Each row comes from the steps of one walk. Every step used is in the known rows, and no mark comes twice. Write the walk behind each row, first mark first.
Known rows:
r-f-d: -1.96 -1.53  1.06  0.10 -0.94 -1.89  2.12 -0.95 -2.61 -1.76 -2.57 -1.70  1.24  1.98 -0.96 -1.72  2.61 -1.09  2.28  2.58 -1.91  1.27
v-d: -1.22 -1.48  0.26 -2.50 -1.03  0.61 -0.36  0.18 -1.64  0.68 -3.35 -0.11  3.36  1.90 -1.16  1.50  0.63 -0.81 -0.18  2.16  0.65 -0.75
d-s-r: -0.43  2.39  1.57  0.85 -2.07  0.66  1.94 -0.64 -0.96 -0.82 -0.93 -3.75  1.53 -1.43  0.11  2.25 -0.41  1.54 -1.26  2.76 -0.09  1.63
f-r:  2.23 -2.18 -1.52 -2.34 -0.29 -0.30 -0.30 -2.91 -0.18 -0.87  1.11 -1.49  2.42  1.36  1.01 -0.94  2.88 -1.46 -0.89  1.93 -0.61  0.34
v-d-f: -1.12 -0.68 -1.22 -2.53 -2.21 -0.08  0.51  0.77 -1.17  0.17 -2.27 -0.34  1.51 -0.58 -0.50  1.42  0.36 -0.33  0.22  1.51  1.12  1.07
s-r-f: -0.05 -0.61  2.51 -0.15 -2.23  0.10  3.30  0.40 -1.85 -0.70 -2.29 -3.83  1.11 -0.78 -1.63  0.75  1.46 -0.29  1.70  2.27 -2.43  0.58
t-r:  0.03 -0.25 -2.43 -0.56 -0.47 -1.41 -0.29 -2.38 -2.20  0.71 -1.61 -1.72  0.82  3.50 -1.51  1.14  0.51 -2.78 -1.11 -1.62 -0.61  0.92
r-t-d-l:  5.65  1.53 -1.49 -2.03  0.09 -0.92 -0.94  2.29 -4.28  2.17  1.09 -1.15 -3.07  1.78 -2.94 -1.31  2.04  0.05 -1.01 -2.91  2.10  1.60
w-d:  5.89 -0.67 -1.29 -1.48  1.40 -0.09 -1.06  0.14  0.00 -0.57 -0.78 -0.67  0.42  0.77 -1.67 -1.41  2.58  0.11 -0.43  1.10 -1.56  0.65
t-d:  4.27 -1.05 -2.02 -2.11 -0.27  0.43 -1.37  1.00 -2.30  1.64 -0.68 -0.80  1.26  3.03 -1.95 -0.74  1.65 -0.67 -0.70 -1.01  0.36  0.36
l-d-f-r-t: -1.52  0.26 -1.37 -3.73 -2.11 -1.56 -0.91 -1.22 -1.57  0.35  3.45 -0.22 -0.89  1.69  0.83 -1.15  5.76 -0.02 -1.20  1.91  1.01  2.95
s-d-f-r:  1.31 -1.79 -0.81 -4.09 -1.22 -0.40  1.58 -2.58 -0.20 -1.26  2.21 -1.23 -0.57 -2.04  2.01 -0.28  4.31  0.26 -1.24  3.18 -0.36  2.15
f-d-t-r:  0.15 -1.50 -1.65 -2.48  0.28 -1.16 -1.09 -4.65 -2.30  0.55 -0.80  1.29  0.66  5.47 -0.34 -0.92  0.51 -4.11 -0.91  0.03  0.80 -0.80
w-d-f-r-t:  7.91 -0.55 -1.56 -4.03  1.12 -1.17 -0.81 -0.99  0.29  0.07  2.89  0.22 -2.38 -0.16  0.87 -3.69  4.04 -0.16 -1.69  0.05 -0.19  3.25
d-t-r-f:  1.41 -0.75 -1.78 -1.41  1.06 -2.44  2.15 -2.11 -3.90  1.49 -2.91 -1.02  0.46  3.57 -3.60 -0.54 -0.35 -4.67  0.67 -3.28  0.07 -0.06
l-d: -3.57 -0.07 -1.12 -1.09 -1.92 -0.56 -1.08 -0.06 -1.91 -0.21 -0.04 -0.97  1.92  2.49 -1.60  0.85  4.21  0.24  0.10  3.17 -0.32  0.52
l-d-f-r: -2.80 -0.63 -3.15 -2.63 -2.86 -1.39 -0.43 -1.34  0.24 -1.33  4.25 -0.57  1.12  1.24  1.64 -0.56  3.88  0.46 -0.53  2.65 -0.27  3.09
f-d: -1.09 -1.61  0.22 -1.14 -0.97 -0.46 -0.62 -2.14 -1.33 -1.61 -1.40 -0.78  1.61  2.16  0.29 -0.70  3.08 -0.88  0.44  3.79 -0.69  0.16
l-d-s-r: -5.52  3.28  1.21  0.91 -3.67  0.18  0.91  0.21 -1.38 -0.68  1.34 -2.58  1.84  0.81  0.17  2.80  0.71  2.97 -1.08  4.27 -0.24  2.68
w-d-t-r-f:  6.12 -0.68 -2.37 -1.61  2.95 -2.38  1.02 -1.04 -2.15  1.37 -1.26  0.66 -0.64  3.86 -3.64 -2.46 -0.85 -3.43  0.29 -3.71 -1.34  1.13

Write each row's walk:
-6.49  3.34  2.17  1.99 -3.52 -1.42  3.62  1.29 -2.50 -0.88  0.19 -3.45  1.57  0.57 -1.11  1.86  0.17  2.56  0.72  3.24 -1.43  3.58 : l-d-s-r-f
-0.22 -1.85  3.36 -1.89 -1.50  0.46  2.40 -1.97 -2.22 -0.75 -1.58 -0.94  0.74  1.22 -0.37 -1.15  1.10 -1.70  1.90  3.87 -1.24 -0.92 : s-r-f-d-t
-4.81  2.24 -0.64  2.73 -0.70 -4.35  3.16 -2.14 -3.35 -0.89 -1.66 -1.75  0.82  4.09 -0.51 -0.18 -2.23 -1.28  0.15 -1.23 -1.06  4.60 : t-r-f-d-s
-1.06 -1.31 -0.85 -2.60  0.51 -1.76  1.80 -1.11 -3.82  2.68 -3.85  1.17  2.08  5.03 -3.08  0.72 -2.67 -4.47  0.45 -2.50  0.66 -0.49 : v-d-t-r-f
 3.44 -1.47  0.37 -3.69  0.43 -0.43 -0.61 -2.76 -1.81  0.69  0.33 -1.19  0.46  1.84  0.29 -1.60  4.70 -1.92 -1.67  1.20  0.74  0.28 : f-r-t
 2.91  2.58  2.01  1.80 -0.19 -0.86  3.58  1.74 -0.62 -1.13 -0.40 -2.92  0.09 -1.29 -1.16 -0.52 -1.37  2.58  0.24  1.28 -2.43  3.81 : w-d-s-r-f
 0.65 -0.99  0.39 -2.84  1.32 -2.02  3.18 -2.39 -4.47  1.65 -2.73 -0.33 -0.90  2.39 -3.19  0.20  1.40 -3.54  0.02 -1.44 -0.18 -0.13 : s-d-t-r-f
 6.40  0.14 -2.26 -3.29  0.27 -1.05 -1.17  0.41 -2.69  1.94  4.68 -0.56 -2.28  3.12 -0.22 -2.80  2.07 -0.14 -1.82 -2.48  1.51  2.38 : f-r-t-d-l
-3.37 -0.96 -0.63  0.69 -0.85 -3.26  1.76 -2.58 -3.05 -0.69 -1.84 -0.99  0.58  5.15 -0.85 -1.00  0.29 -2.88  1.07 -0.58 -2.23  2.53 : t-r-f-d
-1.51  2.49  2.62  1.96 -2.06 -0.98  4.69  0.54 -2.19 -1.03 -2.14 -4.47  1.31 -1.60 -1.19  1.37 -0.99  1.27  0.64  1.72 -1.29  2.77 : d-s-r-f
-2.79  0.85 -1.96  1.96 -1.23 -4.39  2.56 -1.47 -3.12 -1.73  0.88 -1.63 -1.91  3.42 -1.20 -0.90 -1.10 -1.36  1.61 -1.60 -1.86  3.92 : t-r-f-d-l
-2.13  0.37  2.08  1.41 -3.12 -1.36  3.55  0.19 -1.70 -3.06  1.27 -3.06 -1.46 -0.48  0.31 -0.38  0.21  1.41  2.54  3.18 -2.67  2.51 : s-r-f-d-l
-2.45  1.45  0.21  0.95 -0.85 -1.51  0.76 -1.82 -1.67 -1.79 -1.27 -1.76  1.80  1.27  0.57 -0.15  0.92  0.69 -0.62  3.08  0.56  2.34 : f-d-s
 6.15 -1.54 -0.85 -4.48  0.58  0.20 -1.91 -0.86 -2.62  2.88  1.98  0.24  0.13  4.55 -0.02 -2.90  3.60 -1.49 -2.39 -1.32  1.25  1.11 : f-r-t-d
-1.12 -0.56 -1.10 -3.18 -0.49 -0.12 -1.35 -0.96 -2.58  0.83 -0.26  0.31  1.96  2.76 -2.48  0.15  3.75 -1.47 -0.05  2.42  1.39 -1.49 : l-d-t
 0.53 -2.00  0.92 -1.82  0.47 -1.40  1.76 -1.88 -3.16 -0.80 -2.70 -0.23  1.33  2.20 -1.69 -2.45  2.31 -2.79  2.03  1.88 -0.12 -0.74 : r-f-d-t
 4.79 -0.27  2.29 -3.49 -1.41  2.04 -1.15  0.96 -3.11  3.19 -0.27 -1.23 -1.01  2.57 -1.24 -0.13  2.53 -0.13 -1.80  0.08  0.55  0.06 : s-r-t-d
-2.38 -1.40  3.47  0.05 -2.79 -0.12  2.66 -1.05 -1.56 -1.81 -1.48 -2.43  1.03  1.21  0.38 -0.49  1.67  0.02  2.02  4.36 -2.96  1.02 : s-r-f-d
